Each row was made from one walk, in order. Every step used is in the known rows, and no mark comes twice. Write each row's walk.
Known rows:
c > f > k: 2 0 -7 -21 12 -28 0 -9 -21 8 -3 -31 11 -3 -13 11 7 -10 11 8 4 -3 -2 1 -3
 -17 1 14 -6 -2 0 8 -7
t > f > c: -22 -3 -14 -2 -7 -10 -8 -2 -4 -6 -5 -45 10 -1 -27 35 9 2 4 9 21 7 0 -1
 -3 -1 -7 3 -15 29 9 9 -12
e > f > t > j: -7 -8 2 13 -6 0 2 8 23 -3 10 -44 0 -17 -29 6 29 -1 19 5 1 1 -2 8 2 10 -7
 3 -3 87 15 16 -3
b > f: -12 -1 1 4 9 -5 11 -1 11 -1 10 -20 3 -17 12 18 -3 0 -6 8 -6 -8 2 -4 0 -6
 14 2 -7 19 3 1 9
q > t > x: 24 -2 19 12 -21 -10 -1 -8 13 -13 7 -21 14 -18 16 -30 3 -2 -9 34 -16 -7 3
 -4 14 -16 0 2 0 -6 14 6 3
q > n > h: -1 2 -3 1 14 3 -4 -23 25 10 -11 27 -4 20 -45 0 -27 -2 -21 2 -13 -24 2 7
 8 10 -7 -5 -12 9 10 10 3
k > f > c: -12 -3 -10 -18 -6 -13 -8 2 -21 0 7 -21 -2 3 -11 21 19 -5 5 5 15 -6 2 11
 -5 0 -16 15 1 -1 3 10 -8
n > h: 5 1 -9 -4 3 -1 0 -9 8 16 -5 12 -9 20 -21 5 -15 0 -8 -8 -4 -13 1 4 5 2 9
 -6 -7 28 5 5 4
w > f: -8 0 2 -4 5 -13 2 -13 20 -12 5 -9 1 -7 3 -13 14 4 -3 18 -10 -6 0 3 5 27
 3 0 0 0 -9 -2 4
t > j: 8 -4 7 -4 -1 2 6 14 -1 7 7 -19 -13 -12 -5 6 4 3 12 14 -4 1 -4 2 -1 18 -8
 -2 3 17 8 11 6
k > f > n: -5 -5 5 -6 10 -30 -7 -11 12 -6 6 -29 -3 -5 -13 -27 29 -4 5 -16 -3 -11 -3
 11 -2 -10 -6 16 7 0 1 7 -10
c > f: -5 -11 5 -7 13 -13 -6 -6 -9 4 3 -12 8 -7 -12 -26 1 -2 7 -4 -3 0 -2 -3 -2
 0 6 8 1 11 2 9 2
f > t: -1 4 -6 -1 -10 0 -1 -11 14 -6 -6 1 8 4 -12 9 -7 -3 5 -1 1 0 5 4 6 -8 -1
 -4 -5 28 3 3 9
b > f > n > x > t: -24 -6 -7 12 24 -38 13 21 56 2 6 -32 -1 -4 -1 10 -18 -6 -10 -6 -14 0 -9
 -2 5 -5 5 -2 -7 7 6 -1 9
q > n > x > t > f > a: 0 3 2 18 29 -33 0 10 39 2 -21 -20 38 17 -40 2 -29 -16 -17 13 -3 8 -4 2
 13 22 -21 -4 -22 12 21 12 -4
x > n > q > t: -5 5 9 18 2 -36 1 -17 13 -15 -12 3 27 0 26 -23 -28 6 -9 6 3 -11 -1 1 12
 30 -28 -5 -17 -63 10 8 -14
t > f: -4 -3 -1 7 8 -11 -4 -5 8 -5 -3 -33 12 -4 -18 -2 10 1 3 1 6 6 -2 -4 -2 3
 4 1 -7 27 7 6 -8
c > f > n: -15 -11 7 -7 14 -31 -9 -14 11 -4 0 -35 2 -14 -23 -33 11 0 10 -11 -7 -5
 -5 0 -2 -12 7 10 1 15 1 9 -7
k > f > r: 23 -5 -15 -9 0 -17 3 5 17 -2 2 -1 6 9 -33 8 26 -10 13 3 4 -10 -1 15 -4
 -7 6 13 0 5 -1 12 3
e > f: -16 -7 -1 17 6 -1 -3 2 10 -3 9 -25 2 -7 -11 -9 33 -1 2 -7 3 1 -3 3 -1 0
 1 9 -2 41 3 2 -17
k > f > t: 5 0 -2 -9 -1 -14 -4 -13 6 -6 3 -5 11 5 -14 -7 15 -9 7 -10 2 -7 5 12 2 -4
 -5 10 2 25 4 10 5
x > n > f > b: -22 -11 -9 19 29 -25 6 -33 14 -21 -7 18 6 -29 20 -1 -19 -1 17 -20 6 -9
 -13 9 -11 1 -13 4 12 -25 19 -1 -1
k > f > t > x > n: 5 -5 6 8 7 -21 -6 -36 34 -22 11 12 26 -14 -3 3 1 -6 14 -7 -3 -14 0 15 7
 -1 -19 8 11 35 24 13 7
x > t > f: -12 -3 -10 18 7 -30 6 9 17 -13 1 -34 13 -9 -20 -3 0 -6 -8 -8 2 12 -5 -4
 -4 16 -8 6 -1 10 9 7 -1
b > f > k: -5 8 -12 -9 8 -21 17 -2 -3 4 3 -39 8 -12 12 54 0 -7 -2 18 0 -11 2 0 -2
 -25 8 8 -12 4 1 0 1
c > f > b: -2 -17 1 -5 17 -22 -3 -14 -9 -4 1 -17 9 -31 -13 -26 13 -4 19 -11 -12 2
 -7 4 -3 -22 6 9 11 -6 1 10 -1
c > f > n > x > t: -18 -14 -4 0 28 -46 -2 17 40 5 -1 -21 3 5 -26 -33 -11 -8 3 -15 -12 7 -13
 -1 4 2 -2 3 1 -4 4 8 2
k > f > n > q: -5 -4 7 -7 12 -44 1 -15 18 8 0 -32 7 -6 -7 -36 7 -10 8 -16 -1 -8 -3 11 5
 -13 -13 9 -3 -18 0 16 -22
x > n > f: -24 -3 -5 18 23 -14 4 -23 16 -13 -6 24 4 -4 24 2 -28 2 5 -11 12 -12 -8 2
 -9 25 -11 4 1 -6 19 -2 0
q > t: 10 3 10 7 -15 -11 -2 0 -3 -14 -4 -17 9 1 13 -26 6 5 -13 19 -5 -7 3 -4 7
 8 -4 2 -7 -29 2 1 0
r > f > n > x > t: 1 -1 -13 8 28 -43 -9 23 41 -1 1 -31 0 1 -25 -20 -13 -6 -3 -23 -2 3 -10 5
 -1 -12 -1 10 6 -26 10 -3 -9
c > f > r: 12 -12 -15 -9 3 -16 0 -1 14 1 -3 -6 12 2 -43 2 7 -6 18 7 -1 -3 -3 4 -4
 -9 18 8 -7 20 1 13 7
f > r: 18 -2 -20 -2 -9 -5 6 5 24 -3 -6 6 4 7 -31 24 5 -4 11 10 3 -4 -2 7 -4 -11
 11 0 -7 12 0 4 6
n > x > t > j: 4 -7 -2 2 11 -14 11 44 25 15 6 -4 -12 6 -9 7 -19 -4 6 11 -8 12 -11 1 5
 33 -16 -9 3 0 11 10 15
f > t > j: 7 -1 2 -4 -12 2 5 2 14 1 1 -17 -5 -7 -17 15 -3 0 18 10 -3 0 0 6 3 10 -8
 -5 -2 47 12 14 15
k > f: 6 -3 4 -9 10 -12 -3 -1 -8 0 9 -7 3 1 -2 -17 21 -6 3 -7 0 -6 1 8 -2 3 -5
 13 7 -2 0 8 -4

Which walk is each row?
-2 -3 -12 8 13 -15 6 30 28 9 -1 12 0 18 -3 3 -24 -8 -7 -1 -3 12 -7 0 5
 16 -9 -8 -1 -18 3 -1 7 -> n > x > t
-10 -12 -11 20 38 -34 2 4 51 -11 -12 -11 20 -12 -46 -5 -16 -12 -4 -4 -13
 9 -13 7 5 1 -20 -2 -2 -26 13 12 -3 -> q > n > x > t > f > b
8 -12 8 -3 -2 -9 -6 -26 22 -3 8 -13 20 -22 -21 -17 -7 -10 15 9 -15 0 4 0
 8 -30 10 3 2 64 18 17 14 -> c > f > t > x
1 -10 -4 6 15 -21 -9 -47 41 -2 1 21 19 0 -33 3 -33 -3 8 -12 -11 -22 -1 8
 12 -2 2 -4 -3 77 30 18 17 -> c > f > t > x > n > h
1 -6 1 10 -5 -1 8 -29 36 -2 1 1 10 -21 4 -4 -30 -15 13 11 -5 -4 2 0 3
 -32 9 0 3 63 27 9 15 -> n > f > t > x
-24 -5 -7 18 10 -60 9 -4 45 -6 -8 -57 16 -17 -27 -22 -14 -10 -2 -17 1 11
 -8 -1 3 -2 -16 1 -11 -1 9 16 -18 -> x > t > f > n > q
-14 0 16 11 -4 -48 12 -12 31 -7 -2 -61 19 -23 19 -29 -12 0 -14 17 -15
 -16 1 -5 13 -16 2 1 -24 -25 4 9 -11 -> b > f > n > q > t
3 6 -15 -5 7 -28 4 -7 -3 -1 -9 -50 16 1 -18 32 13 -8 9 8 16 1 -2 0 -4
 -16 -2 8 -13 15 5 7 -15 -> t > f > k
9 0 -11 25 0 -52 3 -17 45 -23 -20 -22 44 3 -23 0 -13 3 4 16 13 -10 -5 4
 7 21 -13 -3 -32 -26 15 18 -16 -> x > n > q > t > f > r
10 -9 -31 14 12 -32 8 31 60 2 -10 -13 17 22 -53 24 -7 -12 6 6 5 13 -11 2
 2 5 8 -6 -15 16 7 8 6 -> n > x > t > f > r
6 -7 -23 4 0 -8 13 -5 28 0 -10 8 -1 2 -17 15 -13 -11 14 10 10 -7 -4 4
 -10 -11 17 5 -7 19 9 5 8 -> n > f > r
7 4 13 6 -12 -27 4 -3 3 -1 -9 -18 20 -1 18 -36 -15 -2 -11 20 -3 -3 4 -4
 14 4 -11 -4 -19 -48 2 10 -11 -> n > q > t
26 0 1 5 -3 -7 -13 -17 26 -10 8 -24 17 -26 -21 -4 -8 -8 9 1 -5 -5 6 6 2
 -45 11 10 9 43 22 6 4 -> r > f > t > x
-16 5 -19 5 22 -29 11 -27 4 -9 -12 5 8 1 22 38 -27 -8 9 -3 21 -15 -8 5
 -11 5 -18 10 -4 -20 17 -1 -8 -> x > n > f > k
-17 -4 2 8 22 0 4 -24 21 -4 -10 16 1 -5 -10 -16 -30 -10 -9 10 -3 -13 -2
 1 -6 6 -10 7 -4 -7 17 7 1 -> q > n > f
-27 -8 -9 13 2 -11 0 -27 20 -13 3 8 4 -20 16 38 -35 -3 10 14 17 -11 -6 3
 -4 -1 -19 5 3 22 34 6 0 -> t > x > n > f > c
0 7 9 5 5 -13 13 -4 -3 5 -1 -35 21 -14 18 26 -6 -6 -6 15 -5 -7 6 -2 6 -9
 11 1 -16 42 10 3 6 -> b > f > a
1 -4 4 9 -7 -3 12 -20 41 -7 14 -22 16 -31 3 25 -14 -8 3 19 -18 -7 7 -2
 10 -38 17 -3 -5 74 18 8 22 -> b > f > t > x
4 0 -9 14 0 -9 -4 -43 49 -5 -3 32 13 5 -21 27 -36 1 2 -10 -7 -22 0 11 14
 -4 -4 -12 -4 64 29 11 16 -> f > t > x > n > h
8 -3 -2 14 10 -8 -2 -31 35 1 3 28 5 2 -10 15 -31 4 -4 -7 -8 -22 -4 7 9 6
 -4 -8 2 36 25 8 7 -> t > x > n > h
3 1 18 14 0 -34 8 -2 12 -9 -4 -14 15 -12 21 -16 -24 10 3 20 -1 -11 -5 3
 10 48 -37 -7 -14 -44 19 18 -8 -> x > n > q > t > j
-27 -12 -11 24 19 -35 0 24 57 -1 5 -37 -1 5 -25 -19 15 -6 -2 -19 -4 7
 -14 5 4 1 -8 3 -2 25 7 1 -16 -> e > f > n > x > t
-1 -1 3 17 1 -22 3 -38 48 -8 -3 19 31 -17 6 12 -43 -6 12 -2 0 -5 1 7 15
 -10 -22 -12 -8 24 23 15 0 -> f > t > x > n > q
1 -4 8 16 10 -22 4 -25 33 -2 2 19 22 -21 17 0 -37 -3 7 0 -3 -3 -4 3 11 0
 -20 -8 -2 -7 19 12 -8 -> t > x > n > q
10 -3 -17 -5 -5 -18 6 -7 44 -15 -1 -1 5 1 -28 11 19 0 7 28 -6 -8 -1 11 1
 15 13 0 -7 10 -10 2 11 -> w > f > r
-16 -10 9 -8 16 -45 -1 -18 17 11 -6 -36 11 -14 -17 -43 -12 -6 11 -12 -8
 -1 -5 0 5 -15 0 4 -10 -2 1 18 -16 -> c > f > n > q
-13 2 -5 4 -1 -4 10 -12 25 -7 5 -20 12 -13 1 28 -10 -3 -1 5 -6 -8 7 0 4
 -16 13 -1 -12 48 6 3 18 -> b > f > t
8 -12 -16 22 8 -15 9 -27 56 -15 -2 28 12 -15 -6 24 -27 -8 19 12 5 -14 -9
 8 -6 -9 2 3 1 29 30 8 11 -> t > x > n > f > r
-26 -1 -10 17 15 -13 1 -34 33 -19 -12 27 14 -1 11 10 -37 -1 10 -15 15
 -11 -3 6 -5 16 -12 1 -4 21 23 1 8 -> x > n > f > t
-1 -2 5 0 26 6 -8 3 35 9 -10 29 8 24 -26 -2 -27 -5 -9 13 -8 -4 -3 3 11 9
 -10 -10 -12 -18 6 4 -1 -> q > n > x
2 -9 -20 16 -6 -5 2 9 34 -7 3 -20 5 1 -42 16 36 -5 13 3 6 -2 -4 10 -4
 -12 12 8 -9 49 3 7 -12 -> e > f > r
-4 5 -15 -8 9 -21 12 -12 -9 7 -10 -15 0 -1 13 22 -14 -15 8 11 14 -7 -3 1
 -9 -20 -1 11 -6 -7 9 1 -5 -> n > f > k
-26 2 -4 17 -5 -47 -7 -17 11 -21 -15 -44 37 -2 0 13 -20 8 -5 16 25 -4 -2
 0 8 28 -36 -1 -31 -35 18 16 -26 -> x > n > q > t > f > c
-18 -1 -2 8 12 0 2 -33 36 -10 -16 18 9 -2 -23 -5 -36 -13 -4 9 -2 -15 3 6
 0 -4 -12 4 -11 21 20 9 9 -> q > n > f > t
-10 -2 3 13 1 -22 -3 -46 62 -35 8 13 24 -21 1 7 -8 3 8 16 -10 -13 0 11
 12 21 -12 -6 3 39 15 3 14 -> w > f > t > x > n
-9 5 -9 -4 19 -16 10 -25 10 0 -16 -3 6 -2 -11 20 -26 -18 -5 21 4 -18 -1
 6 -6 -11 -16 13 -11 -21 15 6 -6 -> q > n > f > k
1 3 -25 2 20 -43 9 23 23 7 -10 -37 19 20 -22 36 -10 -16 0 6 10 13 -10 0
 2 -1 -9 1 -14 -5 7 5 -7 -> n > x > t > f > k
17 -5 -8 1 17 -21 -9 -7 -7 -11 2 -26 5 -36 -12 -13 13 -1 13 -19 -3 -2 -4
 10 -10 -38 7 15 17 -29 7 0 -12 -> r > f > b
14 -6 -21 5 -3 -17 2 1 32 -8 -9 -25 14 4 -51 23 16 -3 14 10 9 2 -4 3 -5
 -9 15 1 -15 36 5 10 -2 -> t > f > r
-29 -4 -15 -5 -4 -4 3 -6 -6 3 -5 -11 -9 -2 4 28 -20 -6 5 12 19 -2 -1 0
 -9 -3 -6 7 -5 13 13 3 -3 -> n > f > c
-23 -6 -24 4 7 -27 -2 29 24 3 -5 -34 10 17 -31 39 -16 -5 -1 7 17 19 -8
 -2 2 14 -15 -4 -14 10 11 7 -4 -> n > x > t > f > c
-4 -9 -1 4 11 -33 10 35 47 9 3 -29 -18 -1 -20 -2 -13 -2 9 -1 -10 8 -16 4
 4 19 -17 -7 4 5 12 10 7 -> f > n > x > t > j
-3 -1 -9 9 16 -27 11 -34 20 -9 -1 3 13 -20 25 36 -31 -13 13 13 10 -15 -8
 5 -5 -17 -14 8 4 6 30 4 -4 -> t > x > n > f > k
0 4 5 6 7 -13 8 -13 -10 10 -15 -10 14 -1 19 -2 -20 -12 3 9 8 -2 1 -1 -2
 -2 3 4 -9 32 18 2 0 -> n > f > a
-13 -5 -10 8 13 -34 2 21 48 2 -4 -10 -5 12 -14 -8 -16 -6 -3 -13 -7 6 -11
 3 6 1 -8 -4 0 -15 3 -2 0 -> f > n > x > t
21 -1 22 10 -17 -23 5 -11 17 1 2 -21 22 -19 20 -39 -19 -7 -7 33 -15 -3 3
 -4 20 -18 -9 -4 -11 -21 14 15 -6 -> n > q > t > x
-12 -5 -5 19 33 -22 -1 12 51 -3 -10 -5 19 14 -45 -6 -26 -11 -16 5 -6 8
 -8 0 7 24 -19 -3 -13 -8 14 10 -2 -> q > n > x > t > f
-16 1 -1 11 17 -22 3 -17 18 -2 -8 21 20 0 14 3 -33 3 4 -13 8 -4 -4 5 6
 23 -25 -8 -9 -32 8 6 -13 -> x > n > q
-17 -7 2 33 5 -23 0 -34 57 -11 6 -6 35 -22 -7 1 -12 -6 13 -10 2 -3 -2 10
 15 -8 -20 -4 -10 61 27 17 -19 -> e > f > t > x > n > q
